Each row comes from the steps of one path. Every step used is in the known rows, and no mark comes twice. Write the path behind each row, first mark first.
Known rows:
kasoge-luvam-funiz-lere-dofa-gike: -1.064,0.188,-1.647,-4.218,-2.013,-0.112,-0.747,-2.786,-0.500,0.530,1.411,-1.699,1.720,-5.320,0.069,1.748,-1.161,1.081
gike-kasoge-luvam-funiz-lere-dofa: 2.493,0.338,-0.895,-3.379,0.185,0.645,0.348,-6.130,0.464,1.797,0.798,-2.706,-0.653,-3.574,0.000,1.264,-0.350,-1.322
dofa-lere-funiz-gike: 1.529,0.801,-0.802,-0.744,-0.202,-1.370,0.391,4.720,1.182,0.159,-0.770,-2.453,1.607,0.101,0.476,-1.686,-0.116,0.859
gike-dofa: 1.742,-1.880,-1.450,-2.111,2.014,1.056,0.914,-1.641,0.970,0.666,1.165,-1.542,2.135,2.103,-1.735,3.645,1.015,-0.384
kasoge-luvam-funiz-gike-dofa-lere: 3.160,-0.942,-0.889,-3.666,0.956,1.779,1.788,0.185,-1.360,-2.704,1.848,-0.971,4.239,-3.356,0.874,4.517,0.450,0.161
luvam-funiz-gike-kasoge: 1.408,1.743,0.509,0.881,0.674,2.830,1.089,-2.136,0.387,-0.421,-2.229,-2.228,1.948,4.568,-0.679,0.082,0.227,-1.487
dofa-gike: -2.874,0.062,-2.023,-0.711,-1.060,0.402,-0.689,1.488,1.723,0.434,-1.438,-1.363,2.052,2.513,-1.410,0.791,0.926,1.523
kasoge-luvam-funiz: -0.076,1.274,-2.714,-3.016,-0.306,1.476,-1.189,-5.680,0.318,-0.776,-0.204,1.635,1.646,-3.619,-0.830,3.413,2.749,-0.851
kasoge-gike: -3.031,0.291,-1.934,-0.813,0.254,1.656,0.499,-0.826,1.364,-0.433,-1.390,0.895,1.428,1.043,0.211,2.790,3.434,0.617
lere-dofa-gike-kasoge: -0.539,-2.341,-1.460,-0.301,0.265,-0.202,0.399,-0.211,1.708,2.945,-2.631,-4.566,-0.412,4.383,-0.581,-0.869,-0.705,-0.011
gike-kasoge-luvam: 0.350,0.013,-1.946,-1.672,1.775,1.794,-0.507,-2.183,2.686,0.819,-2.791,-0.225,-0.525,0.210,-1.106,2.989,2.791,-1.083
funiz-luvam: -1.874,-1.124,-0.464,0.119,-0.480,2.082,-0.991,0.640,1.656,0.337,-0.979,1.806,0.434,1.354,-2.257,2.379,0.606,-0.808
dofa-gike-kasoge-luvam-funiz-lere: -0.277,1.869,-0.567,-2.932,-0.409,0.711,0.092,-1.918,0.574,-1.105,-0.402,-2.383,1.883,-1.939,-1.192,1.799,0.372,1.129
funiz-lere-dofa-gike: -1.768,-0.039,-0.899,-1.838,-1.958,-0.764,-0.270,1.148,1.219,2.454,1.100,-4.118,1.043,-0.048,-0.699,-0.715,-2.129,1.587
dofa-lere: 0.153,0.718,-1.941,-1.495,-1.335,-0.520,0.566,0.431,2.671,0.393,0.435,-2.441,1.076,-0.428,0.120,-0.239,1.571,0.911
kasoge-luvam-funiz-lere: 0.190,2.958,-1.313,-3.654,-1.051,1.053,-0.726,-4.435,0.591,-1.111,1.604,0.470,1.808,-5.479,-0.744,3.002,1.425,0.012
luvam-funiz-lere-dofa-gike: -0.714,0.497,-0.768,-2.685,-2.573,-0.693,0.227,-2.272,-0.351,1.266,2.059,-4.003,1.962,-1.072,-0.307,-0.852,-2.139,1.107
luvam-funiz-lere-dofa-gike-kasoge: 0.671,0.343,-0.007,-1.785,-0.952,-0.711,1.200,-3.022,0.104,1.726,0.533,-6.135,0.982,1.215,-0.472,-1.603,-2.395,0.434
luvam-funiz-gike: 0.024,2.079,-0.253,0.180,-0.784,2.797,0.266,-1.564,-0.367,-0.882,-0.662,-0.381,3.024,1.963,-0.578,0.825,0.257,-0.654
lere-dofa-gike-funiz: 0.975,-4.287,-2.679,-3.569,1.512,1.454,-0.631,0.378,1.050,0.917,-0.630,-3.644,1.383,0.936,-0.540,0.292,-1.345,0.838

Write each row's path:
1.439,0.844,-1.951,-2.294,1.105,1.756,-0.219,-5.975,0.800,-0.563,-1.605,-0.243,0.568,-0.785,-0.913,2.963,2.712,-1.742  gike-kasoge-luvam-funiz
1.975,-1.278,-0.071,-1.608,0.963,1.276,2.337,4.286,0.424,-0.859,1.154,-3.369,3.502,1.668,0.244,1.828,-0.585,0.766  funiz-gike-dofa-lere
0.202,0.439,-1.011,-1.972,-1.451,-0.140,-0.168,-1.603,1.792,3.051,1.610,-3.324,-0.211,-1.279,-0.667,-0.463,-1.080,0.066  funiz-lere-dofa
-1.206,-3.709,-1.000,-2.594,2.546,4.297,0.240,1.585,0.444,-2.620,-0.768,2.761,1.569,-0.289,-0.797,4.214,1.142,0.057  kasoge-gike-funiz-luvam
3.323,-0.707,0.015,-2.237,0.419,1.287,2.756,0.439,-1.287,-2.225,2.436,-3.471,4.426,0.694,0.736,1.928,-0.718,0.234  luvam-funiz-gike-dofa-lere
1.462,2.658,-0.539,-3.039,0.448,0.979,0.398,-5.111,1.021,-0.405,0.399,-1.767,0.836,-2.880,-1.286,2.275,1.273,-0.676  gike-kasoge-luvam-funiz-lere
0.235,-1.948,-2.495,-2.802,0.276,0.683,-0.130,-4.050,-0.085,0.990,-1.922,-2.456,0.497,-0.454,0.283,1.301,0.207,-0.598  lere-dofa-gike-kasoge-luvam-funiz
0.764,-1.411,-0.834,-1.520,-0.626,-1.984,-0.216,2.859,1.458,0.337,0.065,-0.153,-0.047,-1.846,-0.937,-0.275,0.342,0.010  dofa-lere-funiz-luvam
-1.974,-1.943,-2.411,-1.153,-1.393,0.085,-0.608,0.168,1.107,2.292,-1.068,-2.799,0.771,1.917,-0.445,-0.063,-0.401,0.827  lere-dofa-gike
3.111,-4.606,-0.468,-2.856,1.648,-1.904,1.187,3.043,0.295,-0.086,1.882,-0.990,1.278,-1.206,-1.106,2.387,-0.657,-0.155  gike-dofa-lere-funiz-luvam
0.743,-5.025,-0.496,-2.875,2.030,-1.203,2.156,3.541,-0.559,-1.365,1.343,0.502,1.806,-1.857,0.511,3.558,0.990,0.640  kasoge-gike-dofa-lere-funiz-luvam
-0.336,-1.684,-0.734,-0.555,0.274,-0.480,-1.429,1.050,1.097,1.007,-0.873,1.953,-0.199,0.059,-2.334,0.967,0.257,-0.917  lere-funiz-luvam
2.544,-0.061,-1.124,-1.685,1.822,-0.532,0.579,3.717,1.467,-0.009,-2.609,-1.995,0.255,-1.046,0.443,0.062,0.938,0.030  dofa-lere-funiz-gike-kasoge-luvam
-1.132,-3.695,-1.088,-2.119,1.567,2.771,-1.093,3.643,0.910,-1.831,-0.932,0.040,2.272,1.466,-2.346,2.454,-1.327,1.052  dofa-gike-funiz-luvam
0.379,2.988,-0.305,-2.287,-1.683,0.395,0.189,-4.404,0.583,0.011,2.331,-1.667,2.094,-1.587,-1.330,0.769,0.319,0.165  luvam-funiz-lere
-0.917,-0.984,-1.187,-2.800,0.022,0.168,-0.067,0.585,1.622,2.233,-0.970,-3.560,-0.439,-1.408,-0.433,0.895,-1.267,0.931  funiz-lere-dofa-gike-kasoge-luvam
3.097,-1.702,-1.219,-4.186,1.631,1.734,-0.091,-1.693,1.608,1.665,2.180,-4.135,0.300,-2.014,-0.853,0.228,-2.182,0.022  gike-funiz-lere-dofa
0.382,-0.318,-1.101,-3.875,0.986,1.552,-0.373,2.531,1.541,-1.118,0.970,-3.913,2.821,-0.332,-1.918,0.384,-1.455,2.569  dofa-gike-funiz-lere
